Every row comes from one small tree of marks. The marks that hang from a mark follow it in brackets, in the order of their numbers. Every link used is in the known rows. Which tree was each row made from?
Known rows
Z_767{Z_595}: [-0.49 -0.41 -0.40  1.05  0.57 -1.13  1.67  0.25  0.01 -0.98 -1.93 -2.14
 -1.89  1.91 -0.65 -2.55 -0.81 -1.40 -0.31 -2.44 -0.63  0.86 -0.28]
Z_346{Z_158}: [ 1.54 -1.56 -0.41  0.27  0.27  0.56  1.24 -0.16  2.00  0.23  0.80 -1.84
  0.69  3.06 -0.32  3.56 -0.90  0.29  0.06  2.23  0.45 -1.92 -0.23]
Z_767{Z_284 Z_346{Z_158} Z_595}: [ 0.65 -1.83 -3.80 -1.40  2.44 -3.09 -0.92  2.27  0.99  1.19 -1.03 -9.00
 -0.78  2.49 -0.85 -2.77 -0.10 -3.83 -0.40 -3.39  0.33  0.69  0.77]
Z_158{Z_346}: [ 1.19 -2.39 -0.07 -0.29  1.03  0.16 -0.40  0.89  1.34  1.17  0.92 -1.95
  0.63 -2.97 -1.11 -0.07 -0.37  0.51 -1.32 -1.90 -1.32 -2.82 -0.67]
Z_595{Z_767{Z_143 Z_284}}: [-1.12  3.14 -0.71 -0.69  0.83  0.18 -3.32  2.49 -1.45 -0.36 -0.63 -1.33
 -0.13  2.05 -0.19 -1.71 -1.44 -0.98 -1.20 -0.28  0.82 -1.75  1.86]
Z_143{Z_284 Z_767}: [-3.73 -1.14  2.11 -3.24  3.47 -0.12 -2.27  2.25 -3.39 -1.76  3.68 -0.67
 -0.49  0.95  0.14 -2.35  0.08 -1.83 -0.27  0.52 -3.86  0.22  3.22]
Z_143{Z_767{Z_284 Z_346 Z_398 Z_595}}: [-0.61 -0.81  0.47 -0.86  3.43 -2.08 -0.35  5.44 -2.88 -0.04 -0.59 -6.71
 -1.55  2.23 -0.63 -3.83 -0.68 -4.06  0.40 -3.58  0.09  0.90  2.71]
Z_143{Z_767{Z_595}}: [-0.99 -1.26  2.14 -0.52  2.32 -0.06  1.54  1.48 -1.79 -2.33  0.13 -3.19
 -1.19  3.04 -0.43 -2.34 -0.84 -1.78  0.72 -1.05 -2.08  0.73  2.35]
Z_284{Z_398}: [ 0.40 -0.77 -0.05  0.70  0.53 -2.26 -1.66 -1.94 -0.52 -0.37  0.32  1.77
 -1.78 -0.68 -3.44  0.88  2.08 -0.02 -2.03 -2.46 -0.56  0.62  0.40]
Z_595{Z_767{Z_284{Z_398} Z_346{Z_158}}}: [ 0.91  0.68 -1.73 -3.25  1.35 -1.36 -3.12  0.68  0.36  0.02  1.04 -3.57
 -0.65  1.88 -2.16  0.53 -0.46 -1.77 -1.75 -0.59 -0.54 -0.80  3.04]
Z_595{Z_767}: [-0.19  2.14  0.51 -1.85 -0.11  1.04 -0.47  0.23 -0.01 -1.27  0.20  0.27
 -0.58  2.01 -0.38  0.19 -1.92  0.08 -0.54  1.29 -0.83 -1.14  2.16]
Z_143{Z_284{Z_398} Z_767{Z_346{Z_158}}}: [-2.27 -2.84  0.59 -3.47  4.66 -1.29 -3.93  1.54 -2.89 -1.71  5.18 -2.71
 -0.52  1.20 -2.58 -1.38  1.82 -2.44 -2.43 -1.39 -4.48  0.20  5.08]
Z_595{Z_767{Z_284 Z_346 Z_398}}: [-0.03  2.56 -1.12 -2.11  1.08 -0.88 -2.20  4.34 -0.95  1.22 -0.53 -3.16
 -1.00  1.39 -0.48 -1.28 -1.67 -2.24 -0.85 -1.25  1.30 -0.90  2.66]
Z_595{Z_767{Z_143 Z_346}}: [-0.58  2.59 -1.16 -0.57  1.24  1.98 -2.74  2.33 -1.07 -1.36  0.82 -2.02
  1.17  1.58 -0.66 -2.29 -1.13 -0.76 -2.53 -0.93 -0.24 -1.97  4.19]
Z_143{Z_284{Z_398} Z_767{Z_346 Z_595}}: [-3.61 -2.26  0.45 -2.75  5.06 -2.19 -3.15  1.76 -3.80 -2.36  3.25 -3.40
 -2.19  1.11 -2.99 -4.76  1.75 -3.63 -2.74 -4.13 -5.05  1.78  4.98]
Z_398{Z_284}: [-1.58  0.26 -1.54 -1.81 -0.06 -1.71 -0.59 -0.25 -0.20  0.02  2.14  0.99
 -0.41  2.20 -0.75 -1.56 -1.25 -0.48  0.64  1.32  0.06  0.95  0.44]
Z_595{Z_767{Z_143 Z_284 Z_346 Z_398}}: [-0.66  3.53 -1.44  0.03  1.80  0.04 -3.38  5.98 -2.00  0.87 -0.71 -3.42
 -0.15  1.81 -0.54 -2.61 -1.46 -2.17 -2.14 -2.20  2.24 -2.20  3.12]
Z_143{Z_284{Z_398} Z_767}: [-3.44 -1.71  2.10 -2.72  3.91 -1.77 -3.44  0.98 -3.77 -2.04  3.72  0.49
 -1.72  0.34 -2.30 -1.81  1.58 -1.90 -1.84 -1.25 -4.25  0.75  3.62]
Z_767{Z_143 Z_284 Z_346 Z_398 Z_595}: [-1.39  1.52 -3.31  3.70  3.29 -2.76 -2.96  8.35 -2.93  1.80 -3.43 -7.50
 -1.06  1.54 -0.95 -6.42 -0.15 -4.52 -2.48 -7.48  3.87 -0.68  0.93]
Z_595{Z_767{Z_143 Z_346 Z_398{Z_284}}}: [-1.28  3.46 -1.43  0.20  1.23  0.83 -2.33  4.94 -1.85 -0.41  0.84 -1.39
  0.30  3.12 -1.13 -2.67 -2.36 -1.46 -2.38 -0.89  1.60 -2.30  4.09]
Z_767{Z_143 Z_284{Z_398} Z_346}: [-0.59  0.34 -3.65  0.95  2.71 -2.73 -6.79  2.65 -2.54  1.15  0.10 -4.41
  0.63 -1.59 -2.45 -3.87  3.04 -2.41 -3.59 -5.79  1.64  0.06  1.98]
Z_595{Z_767{Z_143 Z_284{Z_398} Z_346}}: [-0.67  2.45 -1.94 -1.22  1.96 -0.90 -5.11  2.10 -1.76 -0.45  0.34 -2.74
  0.01  0.89 -2.19 -2.36  0.25 -1.75 -2.96 -2.74  0.24 -1.03  3.73]

Write each row's tree
[-0.46 -0.71 -3.52 -1.40  2.16 -3.35 -1.90  2.19 -0.49  1.21 -1.66 -7.69
 -1.20  0.48 -0.59 -5.29  0.46 -4.10 -0.56 -4.92  0.11  2.06  1.04] => Z_767{Z_284 Z_346 Z_595}
[-0.92  2.74 -1.92 -1.54  1.52  0.09 -4.25  3.12 -1.39 -0.15  0.24 -3.82
  0.76  1.27 -0.43 -2.96 -0.89 -1.81 -1.94 -1.42  0.50 -1.43  3.49] => Z_595{Z_767{Z_143 Z_284 Z_346}}
[-3.82 -1.79  0.44 -3.36  4.55 -0.69 -2.07  3.07 -3.43 -2.11  3.15 -4.73
 -0.90  1.67 -0.52 -5.37  0.08 -3.68 -1.26 -2.37 -4.63  1.22  4.70] => Z_143{Z_284 Z_767{Z_346 Z_595}}
[-0.82  0.29 -2.63  0.93  1.67 -2.50  0.94  4.95 -1.01  0.90 -0.63 -4.27
 -1.99  3.27 -1.63 -4.89 -1.77 -3.65 -1.12 -4.20  1.50  0.88  1.94] => Z_767{Z_346 Z_398{Z_284} Z_595}
[-3.58 -0.39  2.64 -1.66  3.66 -0.38 -1.55  5.05 -3.92 -0.80  2.64 -0.53
 -1.16  1.40 -0.15 -1.98 -0.52 -2.47 -0.41 -0.38 -2.12 -0.51  2.97] => Z_143{Z_284 Z_767{Z_398}}
[-0.56 -1.89  0.04 -2.10  3.67 -2.86 -1.94  1.85 -2.50 -1.00  0.53 -6.12
 -1.60  1.57 -1.97 -3.70  1.06 -3.51 -0.51 -4.06 -1.81  1.96  3.25] => Z_143{Z_767{Z_284{Z_398} Z_346 Z_595}}
[-1.19  0.43 -2.88  2.94  2.47  0.31 -1.57  3.23 -1.59 -1.16 -1.10 -5.68
  0.67  1.53 -0.97 -6.03  0.19 -2.44 -3.23 -5.52  0.40 -0.28  2.67] => Z_767{Z_143 Z_346 Z_595}
[-0.37 -1.09  1.38  0.22  3.06 -0.19  1.15  4.67 -2.73 -1.11  0.05 -5.15
 -1.17  2.67 -0.80 -3.25 -0.83 -3.15 -0.16 -3.11 -0.82  0.17  3.52] => Z_143{Z_767{Z_346 Z_398 Z_595}}
[-0.29 -1.69  0.30 -2.86  3.14 -2.11 -3.11  1.54 -2.62 -0.63  1.83 -4.55
 -0.32  0.09 -1.59 -1.92  1.58 -2.57 -0.27 -2.33 -1.57  1.30  3.44] => Z_143{Z_767{Z_284{Z_398} Z_346}}
[ 0.14  0.01 -1.50  2.11  1.78 -1.29  1.26  5.17 -0.81  0.83 -2.06 -4.95
 -1.73  1.59 -1.25 -3.66 -0.87 -3.27 -1.61 -5.09  1.40  0.21  1.62] => Z_767{Z_346 Z_398 Z_595}
[-1.25  0.01 -4.05  2.04  3.45 -3.84 -5.08  3.06 -2.41  0.19 -1.84 -6.66
 -1.16  0.41 -3.18 -6.42  2.19 -3.89 -3.72 -8.03  0.95  0.90  1.79] => Z_767{Z_143 Z_284{Z_398} Z_346 Z_595}
[-0.15 -1.21 -3.54 -1.01  2.67 -5.07 -3.18  0.99 -0.83  0.88 -1.37 -6.48
 -2.38 -0.17 -3.06 -4.65  1.92 -4.07 -1.94 -6.64 -0.34  2.66  1.15] => Z_767{Z_284{Z_398} Z_346 Z_595}
[-4.15 -1.42  1.87 -2.45  3.97 -0.93 -1.15  2.58 -3.32 -2.36  2.19 -2.41
 -1.79  2.33 -0.41 -4.10 -0.39 -2.93 -0.61 -1.22 -4.16  0.91  3.18] => Z_143{Z_284 Z_767{Z_595}}
[-3.38  0.21 -3.16  1.71  3.55 -0.27 -3.47  4.05 -2.64 -1.26  0.35 -5.22
  0.24  1.02 -0.97 -7.33  0.62 -3.29 -3.93 -5.71 -1.22 -0.12  3.25] => Z_767{Z_143{Z_284} Z_346 Z_595}
[-1.68  2.01 -1.37  4.97  2.45 -2.94 -1.49  7.51 -2.83  1.63 -4.64 -4.23
 -2.15  2.61 -0.73 -4.71 -1.04 -3.41 -1.59 -5.85  4.43 -1.20 -1.12] => Z_767{Z_143 Z_284 Z_398 Z_595}
[-1.11 -1.20  1.34 -1.67  2.88 -1.81 -0.11  2.15 -2.21 -1.12 -0.50 -4.63
 -1.62  2.73 -0.22 -3.13 -0.68 -2.75  1.22 -1.82 -1.35  1.22  1.43] => Z_143{Z_767{Z_284 Z_595}}
[-0.94  2.86 -0.70 -0.34  1.20 -1.01 -4.14  1.51 -1.64 -0.78 -0.52 -0.54
 -0.97  1.62 -2.01 -1.21 -0.51 -0.77 -2.31 -1.58  0.56 -1.36  2.06] => Z_595{Z_767{Z_143 Z_284{Z_398}}}
[ 0.04  1.54 -1.65 -3.30  1.16 -1.62 -3.56  0.70 -0.53 -0.11  0.71 -2.69
 -0.99  0.48 -2.11 -1.19  0.02 -1.93 -1.74 -1.67 -0.82  0.18  3.20] => Z_595{Z_767{Z_284{Z_398} Z_346}}
[-0.62 -1.26  1.65 -1.83  2.61 -2.26 -2.13  1.05 -2.61 -0.70  1.01 -2.34
 -1.08  0.88 -1.44 -0.90  1.06 -1.83  0.40 -1.24 -1.15  1.03  1.76] => Z_143{Z_767{Z_284{Z_398}}}
[-1.52  0.70 -0.71  2.07  0.81 -2.66  2.34  4.17 -0.90  0.53 -1.98 -1.10
 -3.26  4.31 -1.52 -3.10 -2.51 -2.54 -0.10 -2.39  1.99  0.37 -0.38] => Z_767{Z_398{Z_284} Z_595}
[-3.21 -0.17 -3.13  1.95  3.83 -1.48 -4.21  3.09 -2.81 -1.42  0.54 -4.27
 -0.60  0.40 -2.66 -6.84  1.69 -3.24 -4.92 -6.80 -1.30  0.22  3.51] => Z_767{Z_143{Z_284{Z_398}} Z_346 Z_595}
[-0.10 -1.37  0.85 -1.21  2.84 -0.06  0.27  4.44 -1.76 -0.37  2.87 -3.92
  0.37  3.93 -0.56 -0.38 -1.52 -2.15  0.34  0.40 -0.08 -0.80  3.84] => Z_143{Z_767{Z_346{Z_158} Z_398{Z_284}}}
[-0.31  2.90  0.25 -1.22  0.50 -1.04 -1.19  3.92 -0.89  1.01 -1.27 -1.02
 -1.88  2.03 -0.33 -0.08 -2.23 -1.57 -0.09  0.02  1.68 -1.41  1.10] => Z_595{Z_767{Z_284 Z_398}}
[ 0.95 -2.42 -3.80 -0.85  2.88 -4.53 -2.13  0.85  0.59  0.93 -0.86 -7.78
 -2.09  1.97 -3.22 -2.03  1.28 -3.72 -1.92 -5.09 -0.15  1.24  1.00] => Z_767{Z_284{Z_398} Z_346{Z_158} Z_595}
[-2.07  3.38 -0.84  0.05  2.00  1.29 -3.21  5.64 -2.50 -0.46  0.96 -1.52
  0.11  1.77 -0.70 -2.76 -1.44 -1.84 -3.17 -1.67  0.43 -2.67  4.37] => Z_595{Z_767{Z_143{Z_284} Z_346 Z_398}}
[-3.80 -1.92  1.81 -1.87  4.36 -2.55 -2.29  1.24 -3.64 -2.75  2.37 -1.13
 -2.88  1.97 -2.87 -3.43  0.95 -2.91 -2.03 -2.94 -4.68  1.28  3.45] => Z_143{Z_284{Z_398} Z_767{Z_595}}
[-0.44  1.71 -1.69  4.20  1.90  0.95 -2.45  7.03 -2.52  0.96 -0.55 -3.09
  1.31  0.14 -0.61 -3.03  0.27 -1.80 -3.12 -4.24  3.48 -2.25  2.47] => Z_767{Z_143 Z_346 Z_398}
[-1.88  2.37 -0.86  4.05  1.06 -0.56 -1.51  5.97 -2.65  0.85 -0.38  0.90
 -0.11  2.85 -0.90 -2.42 -1.44 -0.84 -1.66 -1.70  3.98 -2.09  0.50] => Z_767{Z_143 Z_398{Z_284}}
[-0.50  3.37 -0.76  1.09  1.26  1.62 -1.99  5.14 -1.72 -0.50 -0.07 -1.95
  0.33  2.12 -0.84 -1.95 -1.84 -1.33 -2.73 -1.69  1.50 -2.80  3.98] => Z_595{Z_767{Z_143 Z_346 Z_398}}
[-0.73 -1.76  0.87 -1.43  2.87  0.04  0.38  1.87 -1.96 -2.17  0.92 -5.44
 -0.41  2.15 -0.60 -3.63 -0.22 -2.68 -0.02 -2.31 -2.31  1.17  3.88] => Z_143{Z_767{Z_346 Z_595}}
[ 1.69 -0.71 -1.39  1.33  1.41  0.25  0.57  4.76  0.47  1.72  0.68 -4.12
  0.51  1.77 -0.73  1.23 -0.58 -1.67 -1.24 -1.14  2.34 -2.10  1.63] => Z_767{Z_346{Z_158} Z_398}
[-3.32 -1.58  0.75 -4.01  4.02 -0.06 -3.34  2.85 -3.43 -1.54  4.50 -3.15
  0.23  0.26 -0.12 -3.56  0.88 -2.75 -0.94 -0.68 -4.33  0.60  4.87] => Z_143{Z_284 Z_767{Z_346}}
[ 0.96 -2.01 -2.58  0.11  1.76 -0.61  1.35  1.16  1.45 -0.44 -0.14 -6.75
 -0.29  3.06 -1.18 -2.00 -0.57 -2.35 -1.30 -2.58 -0.75 -0.07  1.98] => Z_767{Z_346{Z_158} Z_595}
